Known rows, with every step that occurs:
c -> u -> a -> p: [ 1.91  0.97 -1.11 -0.98  1.39 -2.95 -1.21 -1.50  0.49  1.10  0.89  2.60
  0.94 -1.09 -1.36 -0.68  2.61 -0.30 -1.63 -0.56 -3.37 -0.06 -0.88 -2.02
 -1.21]
x -> g -> p -> e: [ 0.42  1.48 -0.02 -2.23  0.03  1.49  2.01  0.65 -2.83  0.27  1.48 -1.45
  0.54  0.90 -0.37  0.78  2.47 -0.16  1.66  2.21 -1.36 -0.37 -2.54 -0.20
  0.10]
g -> p -> h -> y: [ 2.53  2.70 -1.71 -0.65  2.17  1.13  0.86  2.40 -1.25  0.83  0.93 -0.79
 -0.45  0.01  2.01  0.06  2.56 -3.73  0.49  1.62 -3.18 -1.55 -1.80  1.87
  0.41]
e -> x -> g -> p -> h -> y: [ 2.67  3.32 -0.33 -1.24  1.21  2.82  2.34  1.54 -3.12 -0.89  1.46 -0.97
 -0.09 -0.85 -0.52  1.27  3.82 -3.75  0.85  2.91 -0.19 -1.31 -1.23  3.02
  0.80]
u -> a -> p: [ 1.86 -0.76 -1.16 -1.81  0.27 -3.69 -1.25 -0.74  0.92  1.81  2.39  0.72
  1.48 -1.42  0.47  0.27  2.22 -0.53  0.04  0.13 -3.46  0.57 -1.02 -3.37
 -2.52]
e -> p: [ 1.50 -0.64 -0.60 -1.52 -1.56  1.78 -0.20  1.51  1.05  0.74  1.50  1.44
 -0.03 -0.05  2.84 -0.41  2.60 -0.23 -1.61  1.58 -2.76  2.36  1.54 -2.59
 -2.92]
c -> u: [ 2.02  0.63  0.41 -0.48  1.41  0.86 -0.14  0.44  1.17  0.28 -0.22  3.19
 -0.11 -0.40  2.10 -2.29  0.60  0.16 -3.31 -0.88 -3.75  0.58 -0.18  0.54
 -0.46]
l -> h -> p -> e -> x -> g: [ 0.40  0.88  2.02  0.27 -1.00  0.92 -1.18  0.61 -2.62 -1.44 -0.27  0.47
  0.65  2.22 -1.81  0.12  0.58  2.29  2.89  3.52  1.66  3.43  1.32  1.41
 -0.11]
x -> g -> p: [ 0.41  1.19 -0.81 -2.67  0.13  0.54  2.02  2.73 -0.91 -0.62  1.47 -1.58
  1.82 -0.65  1.43 -0.41  1.44 -1.53  0.02  1.97 -1.64 -1.28 -1.88 -0.86
 -0.38]
g -> p -> h -> l: [ 1.93  4.65 -1.06 -1.29  1.07  0.62 -0.77  1.12  0.78  1.23  0.32 -1.30
  1.01 -0.57  1.64 -1.33  3.67 -0.65 -1.97  1.63 -4.79 -0.09 -2.24  1.97
  0.91]
g -> p -> a: [ 0.73  3.04 -0.43 -3.13 -1.39  1.25  2.94 -0.73  1.05  0.43 -0.14 -1.60
 -0.14  1.99  2.00 -0.70  2.44 -0.19  0.36  0.80 -2.33 -0.29 -0.36 -1.78
 -1.38]
u -> a: [ 1.50 -0.43 -1.01 -1.56 -0.53 -2.34 -0.68  0.35  1.03  1.96  1.45 -0.12
  0.49 -2.51  4.03  0.01  0.68  0.99 -0.10 -0.16 -5.05  0.24 -1.67 -2.19
 -0.94]
x -> g: [ 1.27 -1.40  0.26 -1.60  0.35 -0.52  0.56  2.44 -1.23  0.00  2.17  0.80
  1.29 -2.13  2.88  0.06  0.25 -0.19 -1.28  0.79 -2.22  0.46 -1.09 -0.42
 -1.03]
x -> g -> p -> a -> u -> c: [ 1.72 -0.66 -1.44 -2.19 -2.12 -1.48  1.60 -1.42 -1.91  1.47  1.63 -0.32
  0.40  0.13 -1.68  1.63  1.97  0.12  1.87  0.42 -2.73 -1.87 -0.26 -0.66
 -0.25]
c -> u -> a: [ 1.67  1.24 -0.79 -0.60  0.55 -1.67 -0.83 -0.52  0.74  1.22 -0.10  1.89
 -0.22 -1.86  2.19 -0.94  1.06  1.34 -1.63 -0.78 -5.12 -0.24 -1.40 -0.86
  0.44]
c -> u -> a -> p -> h: [ 2.08  2.70 -1.78  0.22  1.80 -2.91 -1.24 -1.22 -0.77  1.12  0.94  3.18
 -0.12 -0.83 -1.51 -0.12  3.86 -0.24 -1.56  0.69 -4.53 -1.04 -1.88  0.53
 -0.82]
c -> u -> a -> x -> g: [ 1.21 -0.15 -0.67 -0.94  1.19 -2.87 -0.22 -1.37 -2.20 -0.02  2.09  1.13
  0.51 -3.02 -0.65 -1.60  0.31  1.26 -0.03 -1.29 -1.73 -1.16  0.17 -0.28
  0.98]
l -> h -> y: [ 2.19 -1.11  0.05  1.11  1.45 -1.02 -0.55  3.03  0.75 -0.15  0.89  0.50
 -0.38 -0.08  3.16 -0.59 -0.91 -1.72  0.79 -0.23 -1.15  1.93  1.17  1.40
 -0.88]
h -> p -> g: [ 0.85 -0.80 -0.84 -2.35 -1.55 -1.52 -2.97  2.05  0.00  2.11  0.87  0.38
  1.67 -0.21  4.20  0.34  0.01 -1.13 -0.95  1.69 -1.04  1.71 -0.97 -1.13
 -0.66]
a -> u -> c: [ 3.30 -4.37 -0.93  0.23 -0.63 -1.82 -1.65 -0.56  1.45  3.19  1.89  3.25
  0.26 -1.48  1.07 -0.21 -0.25  0.21 -0.72 -1.55 -5.76  0.20  0.46  0.06
 -1.45]
a -> x -> g: [ 1.34 -2.47  0.37 -1.42  0.67 -1.12  0.70  0.59 -1.64 -0.28  3.27  0.72
  1.18 -2.06  1.06 -1.96 -0.55 -0.33 -0.01 -0.73 -0.47  0.19  0.95 -0.34
 -1.27]
u -> c: [ 2.03 -3.33 -0.37 -1.35 -1.23 -1.16 -1.91  1.29  1.50  2.48  1.17  1.66
  0.08 -1.58  2.16  0.03  0.50  0.18 -0.73 -0.37 -6.97  0.01 -0.21 -1.55
 -1.01]
g -> p -> h: [ 1.12  3.21 -1.49 -1.02  0.46  1.44  1.63  1.94  0.35  0.57  0.26 -0.43
  0.22  0.64  2.35 -1.08  2.77 -1.57 -0.47  2.11 -4.50 -1.82 -2.22  1.49
 -0.72]
h -> p -> a: [ 1.13  0.79 -0.08 -2.12 -1.02 -0.84 -1.61 -0.09 -0.48  1.18 -0.50  0.52
  0.40  1.11  2.50 -1.05  0.27  1.52  0.01  1.28 -1.77  1.61  1.03 -3.02
 -0.88]

Rows:
[ 0.67 -0.52  0.16 -2.62 -0.54 -2.13 -1.00 -0.69 -3.37 -0.14  1.64 -0.17
  1.12  0.04 -0.25 -1.63 -0.50  1.43  1.83  0.82  1.37  0.65  2.40 -2.67
 -0.31] | h -> p -> a -> x -> g
[ 1.36  0.80 -0.25 -2.49 -2.94  1.93  1.16 -0.61  0.31  0.74  0.95  0.81
 -1.28  1.64  2.38  0.67  3.48  1.22 -0.73  1.30 -1.79  2.70  2.20 -3.08
 -3.11] | e -> p -> a
[ 1.06  1.36  1.97  0.48 -1.28  1.69 -1.73 -0.59  0.13 -0.47 -1.18  1.10
 -0.20  3.33 -0.81 -1.16  0.62  2.40  2.47  2.52  0.13  4.12  2.00  0.89
 -0.86] | l -> h -> p -> e -> x
[ 0.29  0.14 -0.56 -2.67  0.57  0.03  2.22  0.78 -1.18 -0.93  2.47 -1.45
  1.77 -0.59 -0.48 -2.33  0.79 -1.68  1.24  0.46 -0.08 -1.58  0.34 -0.80
 -0.52] | a -> x -> g -> p
[ 2.09  2.03 -0.85 -1.47 -0.81  0.75  3.11 -2.41  0.92  0.99  0.51 -0.03
 -0.10  1.97  0.86 -0.81  1.58 -0.26  0.40 -0.41 -1.18 -0.12  0.11 -0.20
 -1.86] | g -> p -> a -> u
[ 1.18  2.40  0.62 -2.79 -0.76  3.07  3.07  0.63 -0.04 -1.39  0.88 -1.02
  1.48 -0.34 -0.30 -0.37  2.67 -1.61 -0.01  2.29 -0.36 -0.28 -0.71 -0.01
 -0.78] | e -> x -> g -> p
[ 2.27  0.44 -0.68 -0.28  1.46 -1.13 -0.33  0.56 -0.06  1.07  2.26  2.73
  0.56  0.13  0.12 -0.45  3.05 -1.78 -1.58  1.31 -3.54  0.37 -1.08  0.70
 -3.15] | a -> p -> h
[ 1.41  0.33 -0.16  1.25 -0.83 -2.27 -1.09 -0.69  0.07  0.08 -0.51  1.50
  0.22  2.86  1.11 -1.54 -1.27  2.08  1.74  0.66  0.63  2.64  2.87  0.38
 -1.61] | l -> h -> p -> a -> u
[ 0.49  0.63  0.16 -2.26  0.34  1.00  2.20 -1.24 -3.14 -0.04  2.59 -1.28
  0.42  1.05 -2.29 -1.01  1.57 -0.18  3.01  0.62  0.27 -0.66 -0.49  0.09
 -0.15] | a -> x -> g -> p -> e
[ 0.87  2.11 -0.32 -3.04 -1.06  0.77  3.06 -2.61  0.90  0.15  0.88 -1.54
 -0.19  2.09  0.04 -2.60  1.57 -0.19  1.61 -0.75 -0.72 -0.51  1.67 -1.69
 -1.48] | g -> p -> a -> x
[ 2.24  2.83  0.46 -2.17 -1.66  2.40  4.58 -3.40 -0.90 -0.84  1.20 -0.20
  0.40  1.22 -1.58  0.43  3.01 -0.16  0.75  0.74  1.76  0.22  0.63  1.05
 -1.54] | e -> x -> g -> p -> a -> u
[ 2.51  0.41 -0.18 -2.36 -2.99  0.96  2.80 -3.57 -0.94  0.83  1.12  0.21
  0.10  0.62 -3.37  1.70  3.42  0.36  1.79  0.64 -1.41 -0.84  0.77  0.18
 -0.70] | e -> x -> g -> p -> a -> u -> c
[ 1.75  3.00  1.43 -2.09 -1.31  4.76  2.59 -2.51  0.79  0.63 -0.24 -0.29
 -0.52  2.52 -0.98 -0.50  3.63  0.02  1.08  1.35 -1.74  1.46 -0.66  0.46
 -1.17] | g -> p -> e -> x
[ 1.12 -0.78 -0.96 -2.76 -3.40  1.04 -0.14  1.25  0.59  1.75  2.21  0.74
  0.01  0.18  4.19  2.12  3.21 -1.40 -1.82  1.68 -1.00  2.96  0.55 -1.22
 -2.90] | e -> p -> g
[ 3.01  0.16  2.24 -1.41 -0.29  2.26  0.67 -3.82  0.24  0.85  1.68  2.84
 -0.10  1.93 -3.21  0.15  4.02 -0.08 -0.03  0.60 -0.77  3.45  0.49 -0.30
 -3.54] | a -> p -> e -> x
[ 0.56  1.88 -1.36 -1.42  1.12  0.18  2.31  1.12 -2.57 -0.67  2.51 -0.97
  0.88 -0.36 -0.65 -1.56  1.91 -1.70  1.28  1.66 -1.22 -2.59 -0.66  1.88
 -0.21] | a -> x -> g -> p -> h
[ 0.18 -0.21 -0.27  0.40  0.10 -1.71 -2.66  3.40  1.16 -0.51 -0.82  0.65
  1.37  1.32  2.46 -2.29 -1.64  0.77  0.87  2.03 -1.51  2.01  1.58 -0.68
 -0.93] | l -> h -> p
[ 3.26 -2.90 -0.50 -0.55 -2.15 -1.75 -0.31 -2.81  0.59  3.05  1.50  2.53
 -0.93 -0.13  0.75  0.73  0.84  1.62  0.29 -1.73 -4.86  0.46  1.19 -0.48
 -1.67] | p -> a -> u -> c
[ 2.90 -0.63  0.07 -0.42 -0.65 -0.44  1.57 -2.71  0.55  1.67  1.48  2.19
 -0.74  0.43  2.44 -0.37  0.48  1.21 -0.76 -1.70 -1.68  1.70  1.01  0.27
 -2.60] | p -> a -> u
[ 3.01 -2.47 -1.17 -1.09 -3.88 -0.13 -0.46 -2.60  0.10  2.98  1.71  2.87
 -1.66  0.94 -0.37  1.74  3.10  1.69  0.27  0.07 -3.69  1.83  3.09 -2.34
 -2.79] | e -> p -> a -> u -> c
[ 2.02  1.07 -1.93 -0.61  0.68 -3.61 -1.00 -0.46 -0.53  2.01  2.28  1.19
  0.48 -1.20  0.33  0.89  3.45 -0.54  0.04  1.35 -4.75 -0.34 -2.24 -0.70
 -2.20] | u -> a -> p -> h
[ 2.59 -0.24 -0.54 -0.95 -2.29  1.34  1.40 -2.44 -0.02  1.45  1.78  2.44
 -1.28  1.43  1.37  0.56  2.71  1.21 -0.76  0.17 -0.63  2.86  2.92 -1.55
 -3.63] | e -> p -> a -> u
[ 0.21  2.53 -1.69 -2.18  0.97 -1.75  1.27 -1.12 -1.77 -0.75  1.26 -1.09
  1.11 -1.45 -2.07 -1.85  1.40 -0.24  1.12 -0.17 -1.24 -3.01 -0.63 -0.86
  1.71] | c -> u -> a -> x -> g -> p
[ 2.82  2.49  1.13 -0.90  0.19  0.44 -0.23 -5.63 -0.53  1.13  0.51  3.18
 -0.56  1.06 -4.79  0.53  4.89  1.34 -0.05 -0.15 -1.91  2.09 -0.25 -0.37
 -1.26] | c -> u -> a -> p -> e -> x
[ 1.45 -0.34  0.43 -1.01  0.22  0.08 -2.96  0.33 -1.73  2.04  0.00  1.22
  0.24  1.19  1.06 -0.78  0.19  1.65  0.80  1.88 -2.58  2.27 -0.42 -1.76
 -0.21] | h -> p -> e
[ 0.10  0.85 -1.86 -2.78 -0.18 -2.56  1.40 -0.24 -1.57  0.09  2.63 -2.91
  1.76 -2.00 -0.34 -0.88  1.07 -0.51  2.94  0.54 -1.40 -2.36 -0.82 -2.23
  0.33] | u -> a -> x -> g -> p
[ 2.56  2.42 -0.70 -0.70 -0.42  1.14 -2.51  1.09 -0.06  1.64  1.25  1.07
 -0.16 -1.00  2.02  0.03  4.80  0.77 -2.95  2.16 -4.07  2.98  0.45  0.57
 -0.80] | e -> p -> h -> l
[ 1.52  0.30  1.87 -1.67 -0.59  1.79 -1.48 -0.62 -3.49  0.30  0.54  1.07
  0.84  0.50 -1.48  0.34  1.49  1.73  1.27  3.06  0.41  2.69  0.16 -0.66
  0.15] | h -> p -> e -> x -> g
